What can hang from each mark:
N: F Q
T: F X
D: K L N
H: X
K: D F
Y: Q
R: Q
Z: Q X
F: N T
X: H Z
L: D
Q: N R

Each row was made from one small tree. Brackets hold a mark, then the marks that hang from it, in alphabetical order. Every link used is in the known rows. Write each row's tree.
(in the rows, 128 means zero)
Known rows:
{Q N}: [111 122 125 127 108 128 144 122 148 127 163 127 127 137 128 123 135 114
 137 125 164 111 122 143 125 132 121 128 141 128 131 129 144 147 131 126
 126 139 117 133 115 138 127 124 130 146 133 151 129]
{X H {Z Q}}: [121 126 113 120 133 150 110 148 138 108  87  95  70 115 178 125 156 134
 122 109 127  87 165 109 115 127 116 110  96  95 161 149 151 139 113 151
 145 138 145 148 145 144 114 156 106 127 137 125 144]
{F {N Q} {T {X Z}}}: [146  91 157 147 150 122 106  93 111  77 108  64  53 130 171 161 163 180
 137 135 116 122 132  98 119  84 148 123  90 102 138 121 124 113 137 124
 143  91 166 152 189 106 118 150 147  87 136 120 161]
{X Z}: [129 117 124 128 139 134 109 126 129 126 106 110 109 115 153 127 142 137
 130 122 125 110 140 113 121 117 132 114 110 112 141 135 134 128 133 142
 138 130 144 146 144 134 117 139 118 117 134 136 135]
{T {F N} {X Z}}: [163 107 150 149 176 125 118 109 141  60 105  67  90 127 161 130 157 153
 123  99 148  98 142 110 105 100 141  94  84  90 144 149 103 108 113 135
 150  89 177 138 182 126 144 156 116  84 129 141 184]
{Z Q X}: [ 99 120  96 123 140 140 149 157 121 141 123 106 102 123 143 135 149 116
 121 130 132 107 151 132 116 166 119 128 120 117 142 122 131 153 103 129
 123 139  91 139 121 140 111 145 118 138 109 115 133]
{K F}: [140 128 136 128 144 123 132 139 132 135 151 125 119 134 125 133 121 139
 132 127 148 142 116 135 125 134 149 114 124 127 124 132 114 131 139 140
 132 121 141 110 134 109 148 131 136 115 124 140 136]
{D K {N {F T} Q}}: [114  80 187 163 149 119 137  77 149 162 228 108 103 164 105 149 104 177
 137 162  98 184 119 139 164  79 202 139 157 141 104  94 119  92 207 124
 123 120 160 122 177  84 148 137 165  80 127 162 115]
{T {F {N Q}}}: [138 114 138 156 148 147 141  81 127  80 115  88  95 144 145 158 139 126
 138 119 121 137 117 116 142  91 145 130 123 126 141 119  88  95 112 120
 145 105 152 145 165 116 141 116 123 106 111 139 151]
{N {F {T X}} {Q R}}: [135 106 193 140 139 111 129  86  97 108 157 123  76 126 150 146 145 172
 149 149 134 154  96 116 127 111 174 125 120 111 130  99 155 137 165 105
 111 115 140 129 138 102 104 127 152  88 133 116 169]
{K D}: [146 138 128 141 117 129 138 109 133 143 155 132 129 142 129 130 132 136
 123 128 124 148 137 134 136 116 133 123 126 129 106 130 109 116 156 132
 130 121 123 117 139 141 141 125 128 116 118 126 134]
{T F {X H Z}}: [164 119 132 121 155 137  83 141 145  74 107  65  76 145 173 103 157 160
 118 102 167  72 145 102 108 114 127  88  78  70 159 171 146 128 118 148
 138 128 186 119 171 138 124 174 121  98 152 128 169]
{H {X {Z {Q N}}}}: [101 114 117 131 130 141 144 157 157 112 121  81  82 112 161 117 163 120
 134 107 161  80 160 112 116 130 116 102 109  90 152 139 154 165 102 155
 142 159 134 162 126 159 121 162 116 137 144 163 150]
{F {N Q} {T X}}: [146 101 161 148 140 116 124  94 112  80 129  83  71 142 147 163 150 171
 137 141 118 139 120 116 125  95 145 137 108 119 125 114 116 114 132 110
 133  88 149 135 174 100 127 139 158  99 129 112 154]
{T X}: [144 127 143 125 141 112 120 136 120 110 134 116 120 125 132 127 135 149
 121 130 138 122 131 122 116 134 131 121 112 113 122 132 141 132 121 129
 126 120 141 124 140 124 127 146 143 111 137 121 144]
{R {Q {N F}}}: [ 98 127 164 138 127 129 167 103 138 137 177 151 118 119 138 126 129 114
 147 125 173 123 103 142 128 126 147 120 147 126 131 105 154 150 157 123
 108 140 108 127 101 127 139 103 119 129 136 151 145]
{Y Q}: [129 131 143 129 134 126 142 126 110 131 101 136 112 116 147 135 134 110
 139 123 132 122 116 131 127 132 121 122 124 125 121 103 145 133 129 132
 120 138 113 139 109 122 123 118 116 134 135 124 139]
{Q {N F}}: [ 99 123 144 137 125 129 150 108 159 136 204 139 132 137 122 121 128 129
 142 129 170 122 115 145 126 122 156 125 148 124 129 128 139 146 158 123
 118 124 129 118 123 129 142 120 134 128 131 155 140]
{X H Z}: [133 128 118 118 127 148  89 144 143 110  96  99  84 131 169 111 147 139
 124 114 138  89 150  97 124 111 120 111  99 104 153 160 153 136 136 146
 135 136 155 132 152 140 118 151 115 124 149 125 132]
{T {X H}}: [147 137 136 115 131 126 101 155 137  95 124 108  96 140 147 111 140 153
 114 122 149  99 140 108 119 130 120 117  99 105 133 159 159 139 124 132
 126 126 151 111 149 132 128 158 141 119 154 110 141]
{D K L N}: [114 109 156 149 126 118 136 108 184 177 217 142 135 139  89 120 101 140
 111 131  83 177 143 146 160 101 157 126 150 161  92 120 122  84 172 155
 140 126 137 105 151 112 155 140 129  99 129 169  90]
{Z Q}: [118 128 123 129 132 131 148 131 123 125 121 121 114 112 137 141 138 123
 126 124 120 129 143 141 119 144 124 127 126 120 136 116 127 133 106 134
 137 131 117 143 121 133 125 132 119 132 117 129 142]
{X {Z {Q {N F} R}}}: [ 91 114 161 138 132 130 166 101 139 123 151 137  91  90 170 134 157 116
 148 112 161 110 131 133 111 131 152 105 126 109 155 112 162 161 142 132
 132 137 116 166 107 148 109 119  95 123 123 162 175]
{D L}: [117 134 123 130 108 131 121 116 152 148 167 149 125 124 114 121 126 131
 122 124 105 148 132 136 134 121 130 126 130 137 120 134 126 112 137 146
 134 120 122 102 124 128 129 127 120 123 128 131 111]
{F T}: [137 108 134 129 121 119 120 121 130 126 140 111 112 150 126 125 135 150
 135 134 135 131 122 142 118 123 130 128 127 117 131 125 122 134 145 118
 119 120 133 110 131 115 124 140 139 131 129 119 136]
{X {Z {Q R}}}: [119 120 143 128 136 130 143 121 108 117  74 124  86  79 175 142 158 115
 134 112 119 116 144 117 114 137 125 107 106 112 156 112 151 144 112 137
 142 140 116 175 113 146  96 126  89 121 120 135 163]
{T {F N} {X {Z Q}}}: [152 107 146 149 180 127 138 113 136  58  97  61  77 111 170 145 165 148
 123  96 141  97 157 122  95 116 137  93  83  84 152 137 102 112  89 140
 160  91 166 154 175 129 140 161 105  88 118 140 198]
{T F {X H {Z Q}}}: [154 118 128 122 158 140 102 146 141  71  98  59  63 128 182 117 165 156
 117  97 158  74 160 114  97 130 123  87  77  64 168 160 144 132  97 154
 148 131 176 135 163 142 121 179 112 101 139 127 182]
{L {D K}}: [118 122 144 131 116 122 136 126 180 176 177 137 143 133 103 126 112 130
 107 122 118 156 124 137 147 118 149 120 136 147  99 122 121 112 157 148
 128 135 146 111 132 123 155 139 120 109 126 138 111]
{D {K F} L {N Q}}: [117 105 164 153 136 126 136  98 163 185 236 130 103 145  98 151  98 156
 124 146  82 206 121 138 176  92 187 125 150 162  91 106 112  76 181 168
 148 126 153 110 166  86 160 133 151  76 123 181  86]
{X H {Z {Q N R}}}: [107 124 135 117 107 145 140 134 144 102  99 113  62 105 191 120 173 105
 137  99 166  76 147 116 114 135 105 103 108 103 171 136 185 171 116 140
 138 157 116 167 109 163  96 135  89 147 140 146 159]
{D L N}: [118 115 140 142 124 131 133 110 165 158 192 147 126 122  92 124 110 135
 117 127  84 162 139 145 150 111 146 135 138 156 108 128 118  87 155 147
 139 115 122 108 141 116 136 130 126 112 128 152  99]
{N {F T} {Q R}}: [120 108 178 143 125 126 136  76 104 128 153 135  84 129 147 147 138 151
 155 146 122 161  93 122 139 104 171 132 135 126 136  96 141 134 172 104
 112 123 128 131 126 107 105 108 136 107 124 123 153]

Write each row's tree:
[111 106 177 136 113 115 155  92 146 129 191 143 107 139 134 116 142 134
 154 128 179 128  98 151 117 123 155 120 144 123 136 115 151 163 176 100
 107 124 116 115 102 122 120 116 127 133 131 144 163]
{Q {N {F T}} R}
[127 106 192 135 124  99 148 101 139 111 197 132  98 135 139 116 150 157
 147 131 189 122  99 147 107 129 156 111 127 108 130 119 164 166 168 102
 105 116 127 112 115 120 118 133 141 115 139 138 179]
{Q {N {F {T X}}} R}
[ 90 126 111 111 105 148 159 162 143 119 123 115  69 129 173 114 171  90
 129 112 181  73 142 125 119 170  95 117 119 117 162 137 181 192 108 119
 114 164  75 145  93 163  94 136  99 166 125 125 145]
{Z {Q N R} {X H}}
[146 118 164 126 139 117  99 134 149 103 175 101  82 161 138 104 139 190
 127 132 163 111 128 123 109 115 156 115 105  93 132 156 149 143 169 118
 112 104 167  79 160 108 137 168 156 104 155 106 162]
{N {F {T {X H}}}}
[114 127 164 125 109 123 172 109 117 128 113 156 102 104 161 129 151  79
 153 113 169 111  95 139 126 139 111 116 134 132 132  92 179 167 131 120
 112 156  85 157  72 140 105  97  97 153 137 145 154]
{Y {Q N R}}
[107 109 170 139 120 121 157  96 140 137 190 134 100 139 135 121 136 135
 153 131 179 124  95 156 117 121 151 120 146 114 132 103 149 157 173 113
  99 131 114 110 105 115 134 115 130 130 138 143 153]
{R {Q {N {F T}}}}
[103 125 169 135 118 123 165  98 145 131 177 160 123 118 137 121 136 112
 147 123 172 127 104 136 129 128 153 119 147 133 133 117 157 158 159 112
 114 134 109 132  99 137 123 104 116 131 129 155 155]
{Q {N F} R}
[126 127 148 137 126 112 127 128 171 174 216 141 126 149 106 121 109 150
 119 126 122 176 124 143 142 118 161 104 136 143  99 131 114 113 165 166
 140 121 149  83 141 105 168 141 131  98 127 162 108]
{D {K F} L}
[112 107 140 138 123 149 142  99 154 167 172 129 112 113 103 158 112 131
 118 136  78 173 117 129 171 102 163 149 140 163 108 106 117  80 157 143
 135 130 134 140 148 108 128 121 135  99 120 140  97]
{L {D {N Q}}}
[153 112 153 151 160 130 134  88 118  63 122  76  87 140 148 156 147 148
 131 120 131 130 118 111 130  97 147 122 106 111 134 124 101  98 106 121
 144  98 164 141 176 113 141 133 139  88 120 133 167]
{T {F {N Q}} X}
[157 106 156 156 122 120 136  97 174 179 251 130 102 163  92 127 114 179
 121 132 107 198 131 170 144 100 173 115 132 146  86 133  79  85 209 152
 136  93 135  62 161  96 164 145 146  90 116 152 118]
{K {D L N} {F T}}
[122 108 183 136 133 105 150 105 134 118 193 123  94 136 140 122 144 158
 145 134 189 118  99 152 106 128 153 113 129 100 125 108 160 160 165 114
  98 123 125 107 116 111 133 132 145 113 148 136 170]
{R {Q {N {F {T X}}}}}
[107 132 116 112 124 149 144 166 124 120  88 117  68 119 171 119 162 103
 121 115 145  89 148 110 123 166 103 118 106 117 159 135 167 173 105 122
 117 153  84 139 106 153  95 141  97 147 122 102 145]
{Z {Q R} {X H}}
[132 105 167 141 145 117 115  94 110 117 182 103  86 146 136 147 137 189
 142 156 130 148 109 123 124 107 177 133 121 103 124 112 135 124 163 116
 116 107 159 115 161  96 122 143 172  86 136 116 154]
{N {F {T X}} Q}
[103 127 185 138 124 122 179  95 129 136 153 170 106 107 153 127 142  92
 158 117 178 119  91 140 126 131 146 113 140 129 127  92 176 164 160 117
 106 143  96 143  79 131 118  94 102 135 137 151 166]
{Y {Q {N F} R}}
[105 118 143 131 124 135 156 148 144 106  97 101  72  93 175 118 172 103
 139 100 161  86 147 103 117 136 110  95 105  98 157 128 173 177 102 143
 137 167 116 175 103 167 104 145  96 140 142 162 165]
{H {X {Z {Q N R}}}}
[160 109 137 132 164 125 103 123 128  87 118  73 100 129 157 118 151 158
 125 110 156  96 135 117 103 119 138  91  90  80 149 145 129 122 115 145
 139 121 174 134 161 131 124 161 124  89 135 139 172]
{T F {X Z}}
[134 121 165 165 148 131 157  89 157 162 220 143 134 141 103 133 108 153
 123 137 111 173 139 143 154  97 183 129 144 145  92 127  98  91 201 129
 129 104 134 106 164 118 162 125 137  88 117 151 132]
{K {D {N F}}}
[147 125 149 155 129 128 146 104 173 180 241 148 118 142  93 130 108 156
 115 127 101 198 137 156 155 105 172 115 134 156  81 136  86  80 192 163
 145 101 132  80 157 110 169 131 136  88 114 161 110]
{K {D L N} F}
[165 129 136 121 145 132 103 142 145  77 126  83  94 157 147 102 143 152
 116 107 168  92 132 118 114 126 123 102  97  88 146 164 139 130 114 134
 129 126 170 101 154 132 135 164 132 110 146 121 161]
{T F {X H}}
[164 108 157 125 150  99 115 142 126 116 169  95  95 152 129 127 135 186
 131 135 166 137 112 143 103 136 154 106 107 102 121 134 119 141 148 131
 123 103 157  89 149  92 143 162 163 101 134 124 158]
{K {F {T X}}}
[130 103 168 141 146 118 151 132 199 193 225 131 135 135  81 134  91 145
 105 124 117 185 121 154 159 112 186 112 140 164  84 122  99  91 186 161
 136 122 158  99 155  92 182 146 133  84 122 169 105]
{L {D {K F} N}}
[141 116 163 155 141 142 154  71 114  74  92 109  86 124 159 157 148 109
 144 111 123 142 104 109 145  95 141 123 121 135 145 107 108 107 113 111
 141 113 134 159 142 124 123  99 104 108 111 137 165]
{T {F {N {Q R}}}}
[154 105 163 143 147 104 127 117 135  80 135  91  94 143 133 136 146 167
 127 125 140 124 131 130 107 110 136 124 104 116 120 132 111 123 134 109
 129  79 146 112 164 106 142 151 146 109 132 114 165]
{F N {T X}}
[109 104 152 138 118 120 142 102 160 134 215 122 116 159 121 117 134 151
 149 135 176 123 110 158 115 117 157 126 147 114 132 127 132 151 175 111
 111 117 133 102 125 116 136 132 147 133 134 146 146]
{Q {N {F T}}}
[136 107 156 138 120 103 119 120 174 173 229 125 109 168 104 116 115 172
 127 133 129 178 118 157 130 113 162 105 134 132 101 128 108 117 181 155
 132 114 153  67 143  92 164 152 144 101 128 153 116]
{D {K {F T}} L}
[ 87 124  87 112 111 154 145 170 157 126 148  95  77 148 158 113 164 107
 125 118 178  67 154 132 117 164 100 125 121 108 158 149 163 180 107 130
 118 158  93 132 115 157 111 153 119 164 129 127 129]
{Z {Q N} {X H}}
[123 115 163 151 137 129 151 103 172 154 182 119 101 138 118 166 115 143
 119 125 110 187 108 122 163  90 182 122 130 160  94 113  88  92 163 151
 145 105 163 121 169  92 180 125 132  82 114 150 118]
{L {D {K {F {N Q}}}}}
[110 127 172 141 132 134 145  83 101 129 139 153 100 110 148 151 132 128
 148 141 119 159  98 106 150 109 169 133 137 137 132  98 148 128 156 114
 120 132 125 148 123 120 108  97 126 105 123 131 145]
{N F {Q R}}
[129 121 153 130 132 117 140 138 183 183 200 134 135 139 102 128 106 144
 111 121 138 169 113 144 143 123 169 106 133 146  95 127 106 117 167 160
 131 127 157  94 138 105 176 143 128  96 122 151 117]
{L {D {K F}}}
[112 110 191 137 119 113 169  89 131 134 165 151  90 127 153 123 148 116
 165 123 183 120  85 153 116 125 147 113 139 120 131  89 169 169 176 106
  98 134 100 125  83 118 115 107 114 139 138 141 174]
{Y {Q {N {F T}} R}}
[141  98 165 137 159 109  99 113 134 114 166  93  89 133 148 121 147 194
 135 134 148 116 130 124 100 109 172 104  99  83 135 136 136 135 171 130
 123  99 171 111 166 109 125 165 148  83 145 125 171]
{N {F {T {X Z}}}}
[139  83 176 142 140 111 141 126 200 192 237 114 118 157  81 129  98 168
 112 131 123 187 114 167 149 108 187 113 139 153  87 118  95  96 202 151
 128 113 162  83 159  77 178 158 144  87 125 161 112]
{L {D {K {F T}} N}}
[108  94 165 158 127 136 128  68 154 163 239 133  92 143  99 144 113 175
 138 153  76 189 115 146 158  82 192 147 149 145 111 107 115  80 197 134
 128 103 141  98 162  86 130 129 155  88 126 149 108]
{D L {N {F T} Q}}
[128 113 160 124 121 119 115 130 169 101 211 101  84 170 140 100 146 177
 135 129 197  95 124 138 107 119 149 115 118  92 136 156 163 161 170 117
 109 114 156  84 146 119 136 164 160 121 159 129 160]
{Q {N {F {T {X H}}}}}
[136  89 173 149 134 106 130 115 187 183 252 122 110 167  83 120 100 174
 121 136 109 191 126 167 147 101 178 111 144 150  91 122 102  92 198 156
 135 109 153  71 160  79 170 156 150  89 127 173 103]
{D {K {F T}} L N}
[156 115 177 151 156 125 147  82 105  57  98  99  77 120 163 157 155 130
 137 114 133 136 106 104 132 102 144 114 104 119 138 112 121 111 108 111
 140 105 147 156 155 119 122 116 119  90 119 131 181]
{T {F {N {Q R}}} X}
